Each row comes from the steps of one path. Every step used is in the known rows, and no mark comes twice. Write the path behind each row, first mark first.
Known rows:
nuta vetipef nubal: [-22  -2   1  -6  19 -32   1  -6 -53   9  -3 -16   5  21  10  29   4  10
  16   2 -17  21   3 -10  37 -22  12  13 -68  -4   1  35]
ruleb vetipef nuve: [ 32  -8 -24  29  14  -8  12 -22 -21  18  -4 -26 -25  11  54  24   4  24
 -30 -15  -7  12   8 -14   1 -16  -8  16 -62  -8   0  21]
nuta vetipef: [ -7  -6 -14   5  17 -30   6 -12 -35   4  -5 -13  -5  11   6  10  -2  19
  11  -4 -23  10   9  -4  18 -10  -5   3 -59  -9 -16   6]
nubal vetipef rafaf fosi: [-13  -4   1 -22  27 -36 -26 -26 -17  -7  13   7  -8  14  10   0 -12 -14
  24 -27 -44  20   2 -15  61  -6 -16  -4 -66  -8 -12 -24]
ruleb vetipef nubal fosi rafaf: [ 38  10   2 -28   5  -2   2 -28 -14  -5   8  15  -1  21  22  25  -6   6
   4 -29 -32  15 -10 -16   6  -1  21 -13 -67  -9  24  22]
nuta vetipef nuve: [-19 -12 -24  21  17 -40  16 -10 -46  13   1 -34  -7  14  23  19   6  24
 -27  -2 -15  19   6 -11   3 -29  -8  18 -58 -13  -2  14]
ruleb vetipef rafaf fosi nubal gono: [ 61 -32  19 -33  37 -16 -15 -14  -7   8 -12 -26   6  33  -9   9 -18 -21
   0  -1  -7  25  17 -20  36  92 -32  -1 -70 -14 -15  -1]
fosi somil vetipef: [ 24   7 -17 -13  26  25  11 -13 -65   8  29   0   3  -1  32  16 -20   8
  -5 -11 -10   4  11   7   4 -16   3  18 -63 -26  -3   8]
somil fosi rafaf nubal vetipef nuve: [-27 -23 -25 -20  21 -39  -5 -46 -23  -3  56 -25 -10  15  39 -20  -6  21
 -50 -30  -6  26 -18 -17  -7  -3 -10  -7 -29 -26  38  -8]
fosi somil nubal: [  3  19 -10 -34  20   0   2   2 -26  31  12  -4  12  -1  47  11 -33  23
  -2   7  26  12   7  23 -10  22  -3  13 -53 -21   1   3]
nuve zozilab: [ 13 -14 -26  11  24  -4   3 -30 -38  21  -5   2 -20  13  24 -12 -10  46
  28 -18 -11   5  10  -6  10 -16   4  16 -42  31   3  19]
fosi nubal: [ 15 -17  -9 -13   6  -2   6  -9 -26  14  11 -16 -13  11   5  14   0  27
   6   5  11  19  -3 -11  -1  39  -9   7 -46  -2  -9   7]
ruleb vetipef nuve zozilab: [ 31 -12 -29  45  32  -6  11 -29 -30  25 -20 -20 -21  20  53   3  -3  38
 -14 -22  -5   6  19 -19  -4 -26   0  29 -51  29  13  23]
gologe rafaf: [ 21 -11 -38  16   9 -13 -21 -36 -43   2  20   7 -16  -1  27  -9  -9  23
  21  -6 -15   9   0  -2  20  22  -9 -14 -52  -5   1  22]
ruleb vetipef rafaf: [ 43   5 -20  -4  14 -12  -8 -28 -23   5 -15  22  -7  14  33  -1 -10   1
  31 -19 -32   5  10  -6  20   9 -13  -6 -88  -5 -17  20]
ruleb vetipef: [ 42  -1 -11  14  14   2   6 -21 -12  10 -11  -4 -25   9  41  18  -4  19
   9 -14 -17   1  12  -9  16   1  -6   0 -64  -7 -12  16]
nuta vetipef ruleb: [ -4   0  -9  14  23 -34  12 -15 -55 -19  11  -4   4  16  13  -6  -6  23
  10  -8 -25 -16  12  -3  24 -24   0   8 -39 -12 -23  36]
ruleb vetipef rafaf fosi: [ 42   4   6 -16  17 -15 -23 -30 -18   5 -21   5 -14  15  20  14 -16 -17
  31 -18 -44  16  11 -16  53   8 -20 -12 -78  -9 -20   2]
somil fosi rafaf nubal vetipef: [-15 -15 -12 -34  18 -29 -13 -45 -15 -10  48  -3 -10  12  24 -31 -14  15
 -12 -31 -15  17 -16 -11   8  15  -6 -23 -33 -25  23 -13]
gologe rafaf nubal gono: [ 30 -34 -46  -7  34 -13 -26 -27 -32  10  28 -14 -10  15   6 -43 -16  15
 -10   9  21  20  -5   0  23  89 -26 -16 -38 -16  11  40]
rafaf fosi somil nubal: [  2  18  15 -46  21  -5 -14   0 -22  32   6 -18   6   0  38  27 -39   6
  -2   4  11  23  10  11  22  20 -11   7 -41 -25   1 -16]
somil fosi nubal: [ 16 -22   0 -16  -1 -14  -4 -39 -37   8  44 -24 -12   7  21  13  -6  40
  -4  -1  -8  23 -10 -21 -14  39 -17   9 -36 -15  -4 -10]
gologe rafaf nubal: [ 16  -8 -47   1  14 -10 -30 -30 -40   7  22   7 -20   6  17 -36 -10  17
  14   7   5  17  -6  -4  26  56 -18 -23 -39  -5   6  28]
somil nubal: [  4  18  -5 -18   6   2  -4 -11 -13  26  16   1 -18   4  39   1 -24  35
  11   0  12  15   0  -1  10  15 -21   9 -47  -4   3  17]
nuta vetipef rafaf gesa: [ -4   9 -57 -24  19 -39 -32 -13 -40   0  -6  32  19  54 -24 -15 -17   5
  25  -4 -44   6  -7   4  28 -11 -12  -2 -72  -7 -25  17]
vetipef rafaf: [ 14   1 -31 -23   6 -20 -10 -28 -39  10   5  24  -6  10  19  -8  -8  15
  32 -11 -24  12  -5  -2  18   0 -15  -5 -75  -6 -15  26]
rafaf gesa: [ 18   0 -53 -17   6   0 -25 -17 -23  13  11  15 -15  38   3   3 -12  37
   2  -8 -18   4 -13  -2  15 -15  -2   4 -42  -3 -13  23]
nubal gono: [ 30 -35 -20 -14  24 -10   8 -19 -23  20  17 -23 -13  15  18   3 -10  30
 -11  -9   3   8   2  -2  11  26 -14   9 -52 -16  -8  30]
rafaf nubal fosi: [ 14   5 -27 -26   1   2 -11 -26 -12   9  38  17 -28   7   8 -22  -5  34
  -5  -3 -14  26 -23 -10  -2  38 -21  -4 -30  -8  -1   0]
vetipef ruleb: [ 18  -3 -15   5  13 -11   7 -26 -47  -7  25   6 -12   7  32  -5  -8  34
   8 -16 -14 -16   5  -4  17 -22  -1   8 -29 -10 -15  52]
vetipef rafaf fosi: [ 13   0  -4 -34   9 -23 -24 -31 -35   9  -2   7 -12  10  10   6 -15  -3
  29 -12 -40  22   1 -12  48   1 -22 -11 -65  -9 -16   7]
rafaf nubal fosi somil vetipef nuve: [ 16  16 -34 -16  21  22   4 -17 -54  10  67  -5  -3   6  25 -11 -15  14
 -61  -2  -5  29 -15  -3 -26  13 -12  29 -37 -29  19  -4]
zozilab nuve: [  6 -12 -29  24   5 -15  14 -23 -18  16   2   2 -34  10  35   8   2  21
  42 -10   0   8  -2 -14   9 -13 -11 -14 -30 -14 -14  26]

Which path is each row?
[ 28 -35 -27 -53  31 -11   3 -17 -14  18  10 -15  -5  26   0 -29 -17  14
 -21  -9  23  16  -8   2   6  57 -12 -25 -41 -23  19  44] -> fosi rafaf nubal gono
[ 36  13   2  -6   6   1  -2 -24 -19   4  15   8 -14  15  32  29  -1  16
   4 -15 -33  21  -9 -20  15   3   8  13 -65   0   4  13] -> ruleb vetipef nubal fosi
[ 46 -23   1  -8  35  -7   5 -13 -24  20  -4 -30  -4  27  32  29  -6  10
  -9  -8   5  16  10 -12  33  25   5  18 -73 -10   4  51] -> ruleb vetipef nubal gono
[ 24   0 -19 -35  -4  -6   3 -34 -11  -3  29  22 -11   7   8  -1 -10  27
   0 -29 -33   8 -17  -2 -16   2   3 -22 -47 -15  11   0] -> nubal fosi rafaf
[ 19  -8 -43 -42  -3 -18 -31 -51 -32  -1  36  13  -2  37  12  -2 -27  36
  -8 -29 -33   4 -21  -5  -9 -19   4 -22 -34 -23   9  13] -> somil fosi rafaf gesa
[ 32  17 -17 -19  13  28   6 -23 -52  -3  56  16   1  -3  19  10 -20  14
 -15 -16 -32  11  -5   3 -15  -4   0  18 -52 -26  -2 -18] -> nubal fosi somil vetipef
[-17  -9 -25  -8  28 -13  -8 -12 -10   5  25  -3 -25  13  17 -25  -1  15
  -1 -11   3  18  -7  -6  33  17 -10   1 -42  -5  -2  -3] -> rafaf nubal vetipef
[ 38   5   2 -33  29 -18 -17 -17 -30   9 -24   2  17  11  31  25 -26 -28
  16 -15 -32  12  18   4  31  16  -4  -7 -83 -26 -21 -11] -> ruleb vetipef rafaf fosi somil
[ -8 -20  -6  -1  23 -14   3  -4  -9   1  24 -17  -9  14   5   5   3  17
   1 -10   6  17   3 -11  12  30  -5  18 -48   0  -2 -25] -> fosi nubal vetipef
[ 44  20 -30 -36   6   4 -27 -24  -8  -6  11  30   7  54  -2  18 -15  11
  -5 -26 -39   9 -23 -12  10  -6  24  -9 -56  -6  20  25] -> ruleb vetipef nubal fosi rafaf gesa
[ 13   8 -32 -44  13   0  -7 -11 -27  14  34  10   2   4  18 -12 -14  20
 -15   3  -3  23 -19  12 -21  42  -4   1 -36 -23  -3 -12] -> rafaf nubal fosi somil
[-34   5 -24   9  53 -22   5   1 -24  29  17 -23  19  13  59  -8 -27  31
 -27 -14  29  14  16  12 -17 -13   7  53 -42  15  34 -21] -> fosi somil nubal vetipef nuve zozilab
[ 32   3  -9  -2  29  12 -30 -30 -75  -8  33  -8   4  -4  19  10 -31 -19
   2 -10 -26  11  17   1  41  16  -6  -4 -52 -26   8  -8] -> gologe rafaf fosi somil vetipef
[ 44  -6  18 -23  18 -10 -20 -19 -13   4 -19  -5  -5  22   0  16 -13 -19
  23  -5 -22  24  15 -23  38  56 -24  -5 -70  -6 -17 -11] -> ruleb vetipef rafaf fosi nubal
[ 44  20 -26 -26  10  -4 -20 -33  -5  -1  14  40 -13  18  13 -35 -12   1
  14 -10 -34  21 -12 -13   5  56 -28 -11 -66  -6  -9   1] -> ruleb vetipef rafaf nubal fosi
[ 19  -9 -18 -11  24 -21 -31 -23 -52   5  11 -13  10  -3  24  17 -27  -7
   7  -3 -17  12   6  11  30  28   1 -15 -48 -23  -2 -11] -> gologe rafaf fosi somil
[ 10  27  -5 -25  -4   7  -8 -18  -3  15  42  17 -20   0  29  -8 -23  41
   0  -7 -11  22 -14  -5 -10  27 -25  11 -38  -5   5 -14] -> somil nubal fosi
[ -8  15 -27 -35  14 -36 -20 -21 -28  -6  21  31   5  24 -21 -42 -11   1
  18   4 -42  28 -17  -7   8  44 -31 -11 -61 -11 -13  -7] -> nuta vetipef rafaf nubal fosi
[  9  -8 -26 -45  10  -6   0 -19 -21  12   4   4 -13  14  10 -23 -12  15
   2 -12  11  14 -10  -1   8  23  -4 -33 -42 -16  16  36] -> fosi rafaf nubal
[  6  10 -14 -38   9  -8   1 -12 -47  14  33   4  18   9  29  34  -7  17
  -4  -5 -18  25 -15   8  -8  -1  26  20 -58 -16   7   7] -> vetipef nubal fosi somil
[-23  21 -10 -25  25 -25 -17 -15  -4   6  25  25   1  12  30 -26 -26   7
  26 -15  -9  16   1  -1  27  18 -25  11 -72  -2   2 -11] -> somil nubal vetipef rafaf
[-22 -17 -55  30  30 -32 -25 -24 -30   0  43 -16 -15  11  33 -36   2  14
 -29  -8   8  26  -8 -10  24  31 -16   2 -40  -3  26   6] -> gologe rafaf nubal vetipef nuve
[ 22 -21  -1  -2  13 -10 -34 -25 -37  -2  16 -21  -9   8  -4   8 -10   0
  14   7  -5  28   5 -18  39  69 -18 -13 -35  -3   3 -11] -> gologe rafaf fosi nubal
[ -7 -16  -1  11  30 -16   9  -8 -25 -25  41  -8   1  19  13 -11  -1  20
  -3 -14   1  -7   9 -12  16  17   4  22 -27  -2 -11   6] -> fosi nubal vetipef ruleb
[ 14  -4 -34  20  42  13  17 -21 -79  20  22 -18   6  10  43   3 -19  26
 -26 -18   1   9  19   1 -14 -41  11  47 -50   8  24  15] -> fosi somil vetipef nuve zozilab
[ 27   8 -52 -46  -6  -1 -26 -29  -7  -5  30  39  -3  40 -14  -5 -19  30
  -8 -26 -39   5 -30   1 -13  -4   8 -20 -34 -13   7   3] -> nubal fosi rafaf gesa
[-10 -21  21 -12  28 -17 -14  -5  -5  -2  19 -31 -16  15  -3  21  -3   0
  -2 -13  -9  26   7 -21  43  31 -10  10 -38  -4  -4 -42] -> rafaf fosi nubal vetipef
[-19 -18 -30  36  34 -39  15 -19 -54  19 -13 -29  -3  23  18  -4   0  37
 -11 -10 -14  14  16  -9  -1 -36   1  34 -49  24  11  14] -> nuta vetipef nuve zozilab
[  3 -19 -39  26  24 -15  11 -29 -45  29   1 -19 -18  16  39  -4  -2  52
 -12 -17   0  13   4 -11  -6 -33   1  34 -39  27  16  27] -> vetipef nuve zozilab
[ 32  25 -27 -37  14  13  -7 -29 -61 -10  54  40  19   2  11  -9 -27  -6
   9 -16 -48  14  -6   7 -12   6  -9  13 -76 -26  -6 -14] -> nubal fosi somil vetipef rafaf
[ 12  12  -4 -24  27  21   7  -8 -81  13  32  -6  14   6  32  34 -15  -2
   0  -6  -3  16   8   2  23 -26  22  28 -71 -18  12  35] -> fosi somil vetipef nubal
[-17  12   2 -15  41 -24 -43 -10 -21  -1  29 -11  18  -3  33  -1 -39 -16
   4  -6  -1  17  14  12  42  43  -8   1 -46 -19  18 -46] -> gologe rafaf fosi somil nubal vetipef
[-10  16 -33 -54  26 -39 -14  -5 -42  -2  16  29  37  19 -12 -29 -19  -9
   6   9 -29  26 -13  18 -12  49 -13  -7 -68 -26 -13 -19] -> nuta vetipef rafaf nubal fosi somil
[ -8   0 -23 -14  18 -44  -5 -17 -45   1  -9  13   9  17  -1  -7  -9   0
  35  -5 -38  12   5  -3  22  -1 -15  -5 -82  -9 -22  12] -> nuta vetipef rafaf
[  0  25   8 -64  24 -17 -25  -8 -30  25   3   6  23   6  29   9 -45 -10
  19   2  -2  23   5  14  24  29 -18   4 -65 -24  -4 -10] -> vetipef rafaf fosi somil nubal
[-13  10   0 -13   9 -28  -1 -14 -42  -2  23   0   5  17  -1  22   2  18
   8  -4 -41  27 -11 -14  17 -10   6  15 -63  -4   1   8] -> nuta vetipef nubal fosi
[ 12  -5  -1 -33  21 -15  -7 -10 -40  19   1 -24   0   0  28  37 -19   4
  -2  -7 -13  15   6   8  23  -2   5   1 -47 -26 -11 -11] -> rafaf fosi somil
[ 31   3   1   2  17   0   0 -16 -31  15 -11  -8 -14  18  43  36   0   9
  14 -11 -11  14   7 -15  33  -9  12  13 -72  -1   1  41] -> ruleb vetipef nubal
[ -9   3   5 -24  21 -48 -22 -21 -41  -2 -15   0   6  19 -11   6 -14 -15
  32  -8 -52  21   9 -12  55  -3 -21 -10 -74 -14 -20  -6] -> nuta vetipef rafaf fosi
[ 14 -16 -11 -31  -2 -23  -2 -56 -37   1  33  -6  -9   3  33   6 -16  31
   2 -30 -29   8 -11  -8 -12 -11  -1 -24 -44 -26  12   9] -> somil fosi rafaf
[ 13  14 -42 -55   0  -4 -27 -23 -25  -2  30  33   8  51 -11  10 -16  22
  -1 -20 -34  15 -35  -5   4 -16  24  -8 -45  -6  24  30] -> vetipef nubal fosi rafaf gesa
[ 19   3 -27 -28   9  -4   4 -15 -31   9  33  11   6  -2  27  16 -14  25
  -9 -10 -23  13 -11  15 -27   8   7   7 -50 -24  -8 -21] -> nubal fosi somil
[-14  -3 -18   3  33 -18  -3 -16 -26 -18  40   6 -13  16  25 -40  -5  19
  -4 -16   0  -6  -2  -8  35   4  -4   8 -19  -9  -5  27] -> rafaf nubal vetipef ruleb
